Known rows, with every way that one mark hangs from another:
{q_873 q_108 q_800 q_895}: [-12  -5 -10 -10 -22 -13  10 -25   5  -3   1   1   9  -4  15  15   3   0
  14  19 -22  10]
{q_624 q_596 q_744}: [ 14  -7 -11  -2   5 -10   1  52  -4  -2  -4  -9  -6  -5  -3   2  -8   8
  13   8  -5   4]
{q_624 {q_895 {q_873 q_108}}}: [ -8  -5  -6  -7  23 -11   0  28   1  -3   1   0  -6  -5   6  15  -1  -1
   5   6 -10   7]
{q_895 {q_624 q_596 q_744} {q_873 q_108}}: [ 17  -6 -11  -2   0 -11 -10  55  -4  -5   0   4  -4  -5   4   5  -4   0
   7  16 -10  -4]
{q_895 {q_873 {q_108 q_165} {q_800 q_744}}}: [-12  -8  -9 -11  -2  -7  -3 -41   2  -3  -1   9  -1  -4  11   6  -5   4
   1 -19  -8  13]
{q_895 {q_873 q_108 q_800}}: [ -9  -5  -8  -9  -4 -13  -4  -5   2  -3   1   1  -2  -4  15  15   0   1
   4  12 -16  10]
{q_624 q_596 q_895}: [  1  -6   0  -2  26 -12   5  39   0  -2  -2  -9  -6  -5  -3  14  -3   6
  14   5  -4   5]
{q_800 q_744 q_873}: [-12 -10 -12  -9  26  -9   3 -45   1  -3  -9  -7  -7  -1  11  17 -12   7
   6 -43  -5  14]
{q_624 {q_596 q_165} {q_895 {q_873 q_800}}}: [ -3  -8   5   4  23 -13  -1   5   2   1  -3  -6  -7  -5  -3   6  -1  -1
   8  -1   2   6]
{q_624 q_596 q_744 {q_895 q_873}}: [ 15  -6  -7  -1  30 -10  -2  58  -3  -1  -1  -6 -11  -6 -12   2  -9   2
   3   2  -4   1]
{q_108 q_165}: [ -8  -6 -11  -5  12  -8   0  26   0  -1  -5  -4  -5  -5  15   4  -7  10
  14   4   4  10]
{q_873 q_108 q_800 {q_895 {q_624 q_744}}}: [  2  -6 -18  -8 -28 -11   4  -1   2  -4   2   4  11  -4  15   5  -3  -1
  20  28 -21  -2]
{q_800 q_744 {q_873 {q_108 q_165}}}: [-14  -9 -12 -10  17  -4   4 -40   2  -4  -6   7  -3  -3  10   6  -8   9
   8 -41   1  13]
{q_873 q_108 q_895}: [-10  -5 -10  -7 -11 -12  10   0   3  -4  -1  -1   4  -4  15  15   2   2
  12  14 -17  10]
{q_624 {q_596 q_165} q_744 q_895}: [  9  -9  -3   6  22  -9   4  59   0   0  -8  -7  -7  -6 -12  -7  -6   5
  17   0   8   3]
{q_596 q_165}: [-13  -8  -6   2  10 -13   1  19   3   0 -10 -10  -7  -4  13   6  -4   7
  16   0   5  13]
{q_895 q_873}: [ -8  -5 -10  -5  18 -13  -5  21  -1  -1  -4 -10 -10  -4  14  15  -6   4
   3   3  -8  10]
{q_800 {q_873 q_108 {q_895 q_624}}}: [-10  -6 -13  -7   2 -12   6 -27   2  -5  -1   4   5  -1  21  18  -1  -2
  14   0 -14   2]
{q_624 q_596}: [  3  -6  -3  -2   8 -12   2  29  -1  -3  -5 -10  -6  -4   6  15  -3   8
  13   6  -5   8]
{q_800 q_744 {q_873 q_108}}: [-14  -9 -11 -11  15  -9   4 -40   2  -4  -6   1  -3  -2  10  17  -6   7
   7 -38  -9  13]
{q_624 q_596 {q_895 q_873}}: [  4  -6   1  -2  33 -12  -1  34  -1  -2  -2  -8 -11  -4  -3  14  -4   0
   2   1  -4   4]
{q_800 q_744 {q_873 q_895}}: [-14  -9 -13  -9  16 -10  12 -72   3  -2  -7  -5  -2  -2  11  17 -10   3
   4 -43 -11  13]
{q_873 {q_108 q_165} q_800 q_895}: [-11  -5 -10  -9 -20  -9   9 -23   4  -3   0   7   9  -5  14   4   2   4
  15  16 -12   9]

Rows:
[ 15  -7 -12   0  -7 -11   4  29  -3  -3  -2  -5   2  -4   6   4  -8   1
  15  17 -10  -4]  {q_873 {q_895 {q_624 q_596 q_744}}}
[-12  -7  -6 -11  12 -10   1 -37   4  -3   0   4  -1  -5   4  16  -4  -2
   2 -18 -15  10]  {q_624 {q_895 {q_873 q_108 {q_800 q_744}}}}
[-13  -7 -10 -10 -20  -6  11 -62   5  -3  -1  10   9  -5  13   5  -2   4
  10 -13 -13  12]  {q_873 {q_108 q_165} {q_800 q_744} q_895}
[-12  -8 -10 -11 -10  -6   2 -36   3  -3  -2   8   4  -4  12   6  -5   7
  12 -15  -7  12]  {q_873 {q_108 q_165} {q_800 q_744}}
[  1  -7  -7  -1  13 -12   5 -29   0  -3  -1  -4   0  -1  12  17  -5   0
  12  -6  -9   0]  {q_800 {q_873 {q_895 {q_624 q_596}}}}
[ 14  -7  -7  -2  22  -9   4  63  -2  -1  -3  -8  -6  -6 -11   2  -8   5
  14   6  -3   1]  {q_624 q_596 q_744 q_895}
[  2  -5   1  -2  23 -11   0  35  -1  -4   2   1  -6  -5  -4  15   1   0
   4   6  -9   4]  {q_624 q_596 {q_895 {q_873 q_108}}}
[  9  -9  -6   6   6 -10   1  51  -1  -1  -9  -8  -7  -5  -4  -6  -6   9
  15  -1   6   6]  {q_624 {q_596 q_165} q_744}
[  6  -6 -18  -5   3  -5 -11  48  -3  -4  -1   9  -3  -5  13  -6  -7   1
   9  14  -1  -3]  {q_895 {q_624 q_744} {q_873 {q_108 q_165}}}
[  4  -5  -2  -4  -7 -14 -10   1  -1  -5   3   4   1  -4  13  18   1  -2
   8  20 -16   0]  {q_895 {q_624 q_596} {q_873 q_108 q_800}}
[-14  -9 -12 -10   8  -4  12 -69   4  -4  -5   9   2  -2  10   6  -5   5
   5 -40  -5  12]  {q_800 q_744 {q_873 {q_108 q_165} q_895}}
[-11  -8  -9 -10   7 -12  -4 -44   1  -1  -4  -6  -5  -3  12  17 -10   2
   0 -21 -13  14]  {q_895 {q_873 {q_800 q_744}}}
[  7  -7 -19  -4  10 -12 -11  46  -3  -3  -3  -6  -8  -4  14   5 -13   1
   9  13  -8  -1]  {q_895 {q_624 q_744} q_873}
[ -1  -9   1   5   4 -15 -10  -6   1  -1  -3  -4  -5  -3  12  10  -3  -1
  10   7   0   2]  {q_895 {q_624 {q_596 q_165}} {q_873 q_800}}
[-12  -7 -11  -8  17  -6   2  -1   1  -4  -5   6  -3  -3  12   5  -3   8
  12 -16   2  10]  {q_800 {q_873 {q_108 q_165}}}
[  4  -5  -5   0  -3 -14   4   6   0  -3   0  -6   2  -3  14  18  -3   2
  15  18 -11   0]  {q_873 {q_895 {q_624 q_596}}}
[-11  -7 -11  -8   6 -10  11 -32   2  -4  -3   1   2  -3  13  15   0   2
   9  -9 -14  10]  {q_800 {q_873 q_108 q_895}}
[-11  -5  -9  -9 -10  -7   2   1   3  -3  -2   6   3  -5  14   4   0   8
  16  12  -6  10]  {q_873 {q_108 q_165} q_800}
[ 17  -7 -11   0  11 -11 -11  51  -5  -3  -1  -5  -8  -4   5   4 -10   1
   6  13  -6  -4]  {q_895 {q_624 q_596 q_744} q_873}
[-13  -9 -12 -11   6  -9  12 -69   3  -4  -4   4   2  -1  11  17  -4   2
   5 -37 -15  13]  {q_800 q_744 {q_873 q_108 q_895}}
[  6  -6  -4   0  15 -14 -10  27  -3  -3  -1  -6  -9  -3  13  18  -6   1
   5  11  -6  -1]  {q_895 {q_624 q_596} q_873}
[  4  -7 -18  -6 -18 -12   3  -2   1  -2  -1  -4   7  -4  16   5  -8  -1
  17  21 -17  -1]  {q_873 q_800 {q_895 {q_624 q_744}}}
[ -1  -8   1  -5  22 -11   0 -31   1  -2  -1  -5  -6  -4  -5  16  -8   1
   1 -20 -10   7]  {q_624 q_596 {q_895 {q_873 {q_800 q_744}}}}
[ -8  -5 -11  -7 -23  -9   4 -24   3  -4   2  11  11  -4  22   6   0   0
  19  23 -12   2]  {q_873 {q_108 q_165} q_800 {q_895 q_624}}
[-11  -7  -9 -11  -4 -11  -3 -42   2  -3   0   3  -1  -3  13  17  -4   1
   0 -16 -17  13]  {q_895 {q_873 q_108 {q_800 q_744}}}
[ -9  -5 -10  -8 -25 -14   5 -22   4  -4   3   3  12  -3  23  17   2  -3
  19  25 -21   3]  {q_873 q_108 q_800 {q_895 q_624}}
[  2  -7 -20  -7  -1  -9   5  -5   0  -5  -2   5   5  -3  12   5  -5  -1
  16   1 -13  -1]  {q_800 {q_873 q_108 {q_895 {q_624 q_744}}}}
[ -9  -8 -10 -10  -7 -12  -8 -39   2  -5   1   5   1  -2  21  19  -6  -2
   5  -8 -17   5]  {q_895 q_624 {q_873 q_108 {q_800 q_744}}}
[-14  -7 -10 -11 -21 -11  11 -62   5  -4  -1   3   9  -3  13  17  -1   1
  10 -10 -23  13]  {q_873 q_108 {q_800 q_744} q_895}
[  0  -9  -7  -3  13 -11   6 -63   1  -4  -2  -3   1  -1  10  19 -10   2
   9 -31  -9   2]  {q_800 q_744 {q_873 {q_895 {q_624 q_596}}}}
[  4  -6 -14  -6  21  -4  -1  56  -1  -2  -2   8  -5  -6  -3  -9  -7   2
   6   6   0   2]  {q_624 q_744 {q_895 {q_873 {q_108 q_165}}}}
